Each row was made from one path, in order. Every step used is in the known rows, and no mark comes twice. Write each row's path.
Known rows:
zezit/negup: [-2.99  1.85 -4.32  0.55  0.24 -0.66  1.59  0.67 -1.75 -0.28 -1.35  1.90
  0.51  0.84  1.04  1.29  0.06 -3.02  1.30 -2.90  2.88 -2.70  2.54 -2.02
  1.76]
ditez/menuv/zezit: [ 3.41  2.31 -2.54  0.18  0.02  1.79 -0.46  3.61 -0.21 -1.04 -2.31  1.55
  0.87  0.85  0.08  1.36 -0.52 -2.97 -0.66 -3.82 -0.01  1.96  0.31 -0.87
 -0.44]
zezit/negup/radub: [-4.42  0.10 -1.53 -1.29  4.11 -0.63  1.47  0.95 -1.54 -1.82  0.67  0.18
 -0.06  1.24  0.39  1.36  0.19 -3.88  1.40 -3.18  2.54 -3.91  0.51 -1.59
  1.78]
mazok/ditez/menuv/zezit/negup/radub: [-0.16  3.00 -0.25 -2.25  5.00  1.50 -1.70 -0.04  0.46 -5.67  0.86  0.60
 -1.73  2.38 -0.62  2.49 -1.45 -3.75 -0.84 -4.27  0.04 -4.01  2.30 -2.36
  0.65]
vona/ditez: [ 0.01  3.79 -2.70  1.00 -0.95 -1.67  3.32  5.00 -2.56 -2.50 -3.29 -0.81
  1.46 -1.98 -0.62  0.32 -0.30 -1.22 -2.17 -3.88  0.67  0.14  4.45  1.07
  1.10]
mazok/ditez/menuv/zelato/radub/negup/zezit: [ 1.30  3.25 -3.28 -2.71  1.33  1.43  1.56  2.71 -2.15 -1.18 -2.12 -1.44
  0.91  1.41  2.23  1.81 -0.94  1.44 -1.98 -7.03  0.92 -3.20  2.36 -0.59
  0.11]
radub/ditez: [-0.86  0.46 -4.25 -0.90  0.00 -0.61  2.22  4.06 -2.06  0.14 -1.28 -0.47
  2.12  1.08  0.26  0.84 -0.07 -0.68  0.13 -6.25  1.29 -0.11  3.61 -0.82
  0.33]
menuv/ditez: [-0.80  1.62 -2.87 -0.59 -1.54 -1.31  1.73  3.89 -2.87 -1.36 -1.70 -0.94
  1.50  0.01 -0.25  0.70 -1.04 -2.30 -0.17 -5.78  0.93  1.14  2.50  0.87
  1.66]
mazok/ditez: [-0.31  4.27 -3.83  0.03  0.28 -1.89  2.57  2.69 -1.77 -3.03 -3.12 -1.14
  0.87  0.88 -0.76  2.28 -0.85 -1.57 -1.64 -5.14  1.71 -0.80  4.61 -1.44
  1.79]
menuv/zezit/negup/radub/ditez/mazok: [-0.92 -1.75 -0.76 -2.77  1.67 -0.59 -1.41  2.72 -2.02 -2.80  6.45 -0.90
  0.24  3.28  1.22  0.57  0.82 -1.07  0.05 -5.48  2.03 -4.25  1.56 -0.90
  0.11]
vona/ditez/radub/negup/menuv: [ 0.52  0.78 -1.04 -0.11  0.38  4.07  0.14  2.59  0.40 -1.91 -0.43 -2.33
  0.75  1.68 -1.80 -1.75  3.75 -0.44 -0.23 -4.77 -1.51 -0.37  3.30  0.95
 -1.21]
menuv/zezit/negup/mazok/ditez/radub: [-0.66  2.04 -1.05 -1.91  2.18  0.61 -0.15 -0.29  0.77 -5.22  4.57  1.36
 -1.05  2.32  1.06  0.01 -0.25  0.26 -2.11 -4.93  2.85 -3.26  3.04 -1.74
  0.89]
vona/ditez/radub/negup/mazok: [ 0.41  0.74 -2.12 -0.70 -1.84  2.22  2.47  3.60  0.19 -3.24  1.67 -1.14
  1.39  0.53  1.16 -2.37  2.19  2.24 -0.80 -5.72  1.38 -1.42  2.60  1.01
  0.34]
ditez/mazok: [ 0.70  1.09 -4.73  0.81 -1.96 -1.66  0.75  3.75 -1.52 -1.24 -0.40  0.06
  2.18  1.19  0.99  0.34  1.09 -0.62 -1.34 -3.98  3.67 -1.19  1.09  0.00
  0.37]
mazok/ditez/radub/negup: [-0.05  1.94 -4.66 -0.40 -1.59  3.23  0.87  1.16  0.17 -1.97 -1.83 -0.83
  0.05  3.76 -0.36  1.71  1.33  0.43 -0.49 -6.89  0.85 -1.70  3.93 -1.39
  0.46]
radub/negup: [ 0.07  1.13 -4.36  0.36 -3.31  0.53  2.56  3.56 -2.12  0.82 -1.08 -1.62
  1.98  2.22  0.12  1.57  1.64 -0.90  2.68 -5.28  0.42 -0.09  2.06 -1.63
  1.60]
vona/ditez/menuv: [ 1.69  4.39 -3.25  0.83  0.62  1.24  1.04  3.82 -0.06 -3.15 -5.64  1.74
  1.22 -1.95 -0.08 -0.14 -0.53 -2.07 -2.56 -3.43  0.26 -0.18  3.57  1.14
 -0.54]
menuv/zezit/negup: [-0.66  1.76 -2.47 -0.01 -0.79 -0.91  0.99  1.59 -2.55 -0.58  0.92  1.10
  0.11  1.15  0.51  1.62 -0.34 -2.99  1.03 -3.20  1.10 -0.91  2.21 -1.79
  1.67]
zelato/radub/ditez: [-1.35 -0.09 -4.24 -1.09  2.35  0.37  3.53  4.25 -2.65  2.54 -2.03  1.63
  1.60  0.14  2.04  0.20  0.18 -0.47 -2.34 -5.89  3.63 -2.30  3.24 -1.35
  0.43]
radub/ditez/menuv/zezit: [ 3.38  1.08 -2.92 -1.25  0.17  1.99 -0.47  3.72 -0.37 -0.51 -1.33  1.12
  1.39  1.65  0.27  1.20 -0.88 -1.55 -0.54 -5.87 -0.48  1.35  2.50 -0.66
 -1.46]
mazok/ditez/menuv/zezit/negup/piga: [ 0.50  4.66 -1.44  1.04  2.06  0.05 -2.02 -0.82  0.46 -4.77 -0.01  1.78
 -0.80  1.34  1.25  1.45 -2.08 -1.56 -1.03 -4.37  0.38 -2.69  3.64 -3.30
  0.16]
vona/ditez/menuv/zezit/negup/mazok: [ 1.80  3.53 -0.27 -0.79  1.26  0.72 -0.18  1.48 -0.09 -5.69  2.36  2.01
  0.10 -1.06  1.56 -1.39 -0.69 -1.02 -1.33 -2.59  0.77 -2.49  3.22  0.14
  0.26]
radub/ditez/menuv: [ 0.97  1.10 -4.73 -0.70  1.42  2.49  0.00  2.62  0.67 -0.38 -3.76  2.19
  1.93  1.07  0.70  0.55 -0.23 -1.20 -0.28 -5.71  0.94 -0.67  2.70 -0.70
 -1.33]
vona/ditez/menuv/zelato: [ 1.81  3.16 -1.89 -1.04 -0.67  1.49  1.66  4.15 -1.37 -3.85 -5.69  0.41
  0.68 -2.19  0.19 -0.05 -1.26 -1.24 -3.04 -3.65 -1.77  0.24  2.91  3.30
 -0.87]
zelato/radub: [-1.36  1.02 -3.93  0.46  2.09 -0.64  4.04  4.15 -2.52  1.95 -3.35  2.06
  1.03 -0.71  1.81  0.41  0.44 -1.93 -2.53 -3.93  4.19 -1.63  1.10 -1.24
  1.39]

Which path is each row?
[ 0.94 -0.96 -0.60 -1.97 -1.51  1.68  1.00  2.96 -2.66 -0.26  0.69 -5.02
  1.63  2.85 -1.07  0.41  2.83 -1.00  3.15 -5.23 -3.09  0.73  1.09  0.41
  0.30]	radub/negup/menuv/zelato
[-0.43  0.03 -4.42  0.03 -0.89  1.60  3.87  3.62 -2.85  3.00 -2.17  0.77
  1.52  1.44  2.12  0.54  2.14 -0.77  0.14 -4.88  2.46 -2.07  1.42 -2.19
  1.82]	zelato/radub/negup
[-1.05 -1.32 -2.99 -3.06  1.13  0.70  4.17  4.72 -4.00  2.50 -2.20  0.54
  1.14 -0.40  2.68  0.41 -0.81  0.40 -2.91 -6.62  1.61 -1.66  2.43  0.87
  0.35]	menuv/zelato/radub/ditez
[ 0.80  1.12 -3.92 -0.56 -2.99 -1.95 -0.12  4.08 -2.48 -2.38  0.68 -0.88
  1.69  0.90  0.71 -0.42  0.17 -0.76 -1.41 -5.68  2.90 -0.43  1.99  1.37
  0.97]	menuv/ditez/mazok
[ 1.18 -0.22 -3.35 -2.29 -0.03  2.71  0.46  3.17 -0.81 -0.54 -3.84  0.60
  1.62  0.77  1.18  0.81 -1.20 -0.51 -0.64 -6.19 -1.15 -0.08  1.91  1.61
 -1.81]	radub/ditez/menuv/zelato
[ 3.99  4.04 -0.81 -1.59  1.46  0.10 -0.21  2.72  0.90 -6.10  1.75 -0.57
  0.63  1.02  0.39  0.36 -1.52 -0.44 -2.03 -5.40  0.87 -0.04  2.59 -1.77
  0.39]	negup/mazok/ditez/menuv/zezit
[-1.63 -0.03 -3.05 -0.98 -0.36  1.48  0.03  2.78 -0.58 -1.05 -2.02  1.02
  0.68  0.66 -0.06 -0.13 -0.43 -1.55 -1.82 -6.18  1.85  1.03  1.23  1.81
  0.27]	menuv/ditez/radub
[-0.68  2.22 -2.71  0.56  0.19  1.30  2.26  4.08 -0.23 -2.37 -4.06  1.26
  0.59 -1.33 -0.42 -0.51  0.38 -0.66 -3.67 -4.16  1.46 -0.22  3.14  2.16
 -0.36]	vona/ditez/radub
[ 2.80  2.20 -2.35 -3.18 -1.70  2.28  0.82  1.70 -0.12 -5.01  0.48 -2.31
  1.15  2.26  1.66  0.44 -0.26  1.55  0.64 -6.72 -1.16 -2.07  2.55 -0.13
  0.46]	radub/negup/mazok/ditez/menuv/zelato
[-0.17 -0.55 -1.21 -1.68  0.92  2.22  0.78  2.52 -2.95  0.60  0.73 -2.41
  1.05  2.09  0.32 -1.39  2.47 -1.80  0.72 -6.17  0.20 -1.05  2.07 -0.73
  1.40]	zelato/radub/negup/menuv/ditez
[ 0.06  1.99 -3.06 -1.65  0.50 -0.23  3.98  2.87 -1.85 -2.04  1.94 -1.52
  1.04  1.59  2.69 -0.51  1.30  1.52 -1.40 -6.50  3.81 -4.36  3.50 -2.79
  2.72]	zelato/radub/negup/mazok/ditez
[ 0.92  3.04 -3.06 -1.33 -1.73 -1.00  2.76  2.51 -1.29 -4.40  2.81 -3.43
  1.70  2.65  0.63  0.77  0.85  1.50  1.08 -6.72  1.41 -2.02  4.19 -2.45
  2.42]	radub/negup/mazok/ditez
[ 2.49  1.06  0.65 -0.40  1.67 -0.70  0.33  3.70 -1.69 -1.22  2.04 -3.32
  1.11  1.64 -2.22  0.55  1.44 -3.24  0.44 -3.83 -1.32  2.84  1.10 -0.77
  0.24]	negup/menuv/zezit
[ 3.99  2.37 -1.63 -2.14  0.77  2.63  1.01  2.38 -0.15 -3.23  1.99  0.65
  0.19  2.35  2.69 -0.36  0.33  0.72 -1.84 -6.12  1.56 -2.68  2.30 -2.77
  0.87]	zelato/radub/negup/mazok/ditez/menuv/zezit
[-0.21 -1.25 -3.06 -1.75 -2.50  1.41  4.49  4.26 -4.12  2.90 -2.25 -0.35
  0.90  0.87  2.49  1.01  1.22 -0.03 -0.26 -5.68  0.67 -1.58  0.84  0.24
  1.53]	menuv/zelato/radub/negup
[ 1.59  4.82 -4.45 -0.03  1.90  0.99  0.14  1.38  0.77 -3.78 -5.13  1.10
  0.64  1.03 -0.24  1.73 -1.28 -1.95 -2.16 -4.70  1.20 -1.32  3.74 -1.69
 -0.14]	mazok/ditez/menuv
[-0.29  1.19 -0.73 -1.10  0.06 -1.72  1.52  1.69 -1.69 -2.53  5.34  0.38
  0.59  0.83  1.67  0.06  0.13 -1.36  1.10 -3.48  2.42 -1.41  1.29 -1.78
  2.11]	menuv/zezit/negup/mazok
[-1.18  0.73 -3.84 -0.31 -0.45  1.11  1.14  3.75 -0.45  0.99  0.50 -1.73
  2.18  2.55  0.54  1.15  1.36  0.99  1.25 -6.31  2.22  0.11  0.50 -0.94
 -0.21]	ditez/radub/negup/zezit
[-0.80  2.60 -3.93 -0.15  1.42  1.31  1.25  1.73  0.61 -2.76 -3.34  0.96
  0.03  1.41 -0.34  1.35 -0.28 -0.75 -3.30 -5.68  2.40 -1.17  3.59 -0.56
  0.06]	mazok/ditez/radub
[ 1.04  2.10 -2.15 -0.99  0.57  2.57  1.31  1.96 -1.00 -1.55 -3.04  0.12
  0.17  1.26  3.55  0.68 -1.09  1.46 -2.48 -6.74  0.14 -3.50  2.10 -1.28
 -0.10]	mazok/ditez/menuv/zelato/radub/negup/piga
[-0.03  0.36 -3.71 -1.49  3.20  3.71 -0.83  0.74 -0.78  1.19 -1.18  5.43
 -0.32  1.47  2.90  0.12 -0.56 -2.11 -1.61 -4.63  2.42 -3.93  2.40 -2.20
 -0.70]	zelato/radub/ditez/menuv/zezit/negup
[-0.58 -1.22 -2.10 -2.30 -2.51  2.35  0.66  2.69 -0.12 -2.05  3.15 -1.38
  1.46  2.50  1.46 -1.91  1.49  1.27  1.10 -7.55  1.60 -0.51  0.66  1.03
  0.84]	menuv/ditez/radub/negup/mazok
[-2.37  1.26 -1.85  0.11  3.55  0.23 -0.18 -0.71 -0.93 -1.01  0.34 -0.18
  0.58  1.85 -0.66 -0.08  2.41 -3.94  1.81 -2.43  1.32 -2.17  2.27 -1.94
  0.71]	zezit/negup/menuv
[ 1.76  1.91 -4.02 -2.42 -0.17  4.04  1.58  1.79 -1.40 -1.24 -4.74  0.83
 -0.01  1.78  2.25  1.27 -0.19  0.06 -2.27 -6.38 -0.24 -3.46  2.78 -0.40
  0.22]	mazok/ditez/menuv/zelato/radub/negup
[ 2.52  3.33 -3.40 -1.35 -0.37  2.17  0.18  1.18  1.24 -4.85  0.48 -1.08
  1.35  2.66  1.28  0.16  0.51  0.82  0.70 -6.25  1.09 -2.67  3.29 -2.33
  0.77]	radub/negup/mazok/ditez/menuv
[-0.15 -0.33 -3.03 -1.07 -0.20  0.34  4.31  3.76 -1.92  0.78  2.35  0.02
  1.78  1.03  3.33 -1.39  2.30  1.06  0.48 -5.39  4.14 -2.99  0.61 -2.08
  2.27]	zelato/radub/negup/mazok
[ 0.06  3.63 -0.94 -1.60  0.92 -2.37  1.14  0.78 -1.69 -5.64  5.15 -0.86
 -0.39  1.61  0.76  0.98 -1.07 -0.76 -0.61 -4.51  1.98 -2.93  4.22 -2.70
  2.65]	menuv/zezit/negup/mazok/ditez
[-2.90  1.15 -2.84 -0.73  1.42 -1.76  1.95  0.82 -0.99 -2.63  2.98  1.26
  1.30  0.53  2.23 -0.54  0.62 -1.25  1.34 -3.37  4.18 -3.59  1.47 -1.99
  2.14]	zezit/negup/mazok
[-0.46 -0.71 -0.01 -2.09  3.83  0.40  2.60  3.25 -2.64  1.20 -1.61 -0.92
  0.85 -0.26  0.77 -1.00  1.61 -1.72 -2.28 -4.00  0.72 -0.31  0.22  0.70
  0.28]	negup/menuv/zelato/radub
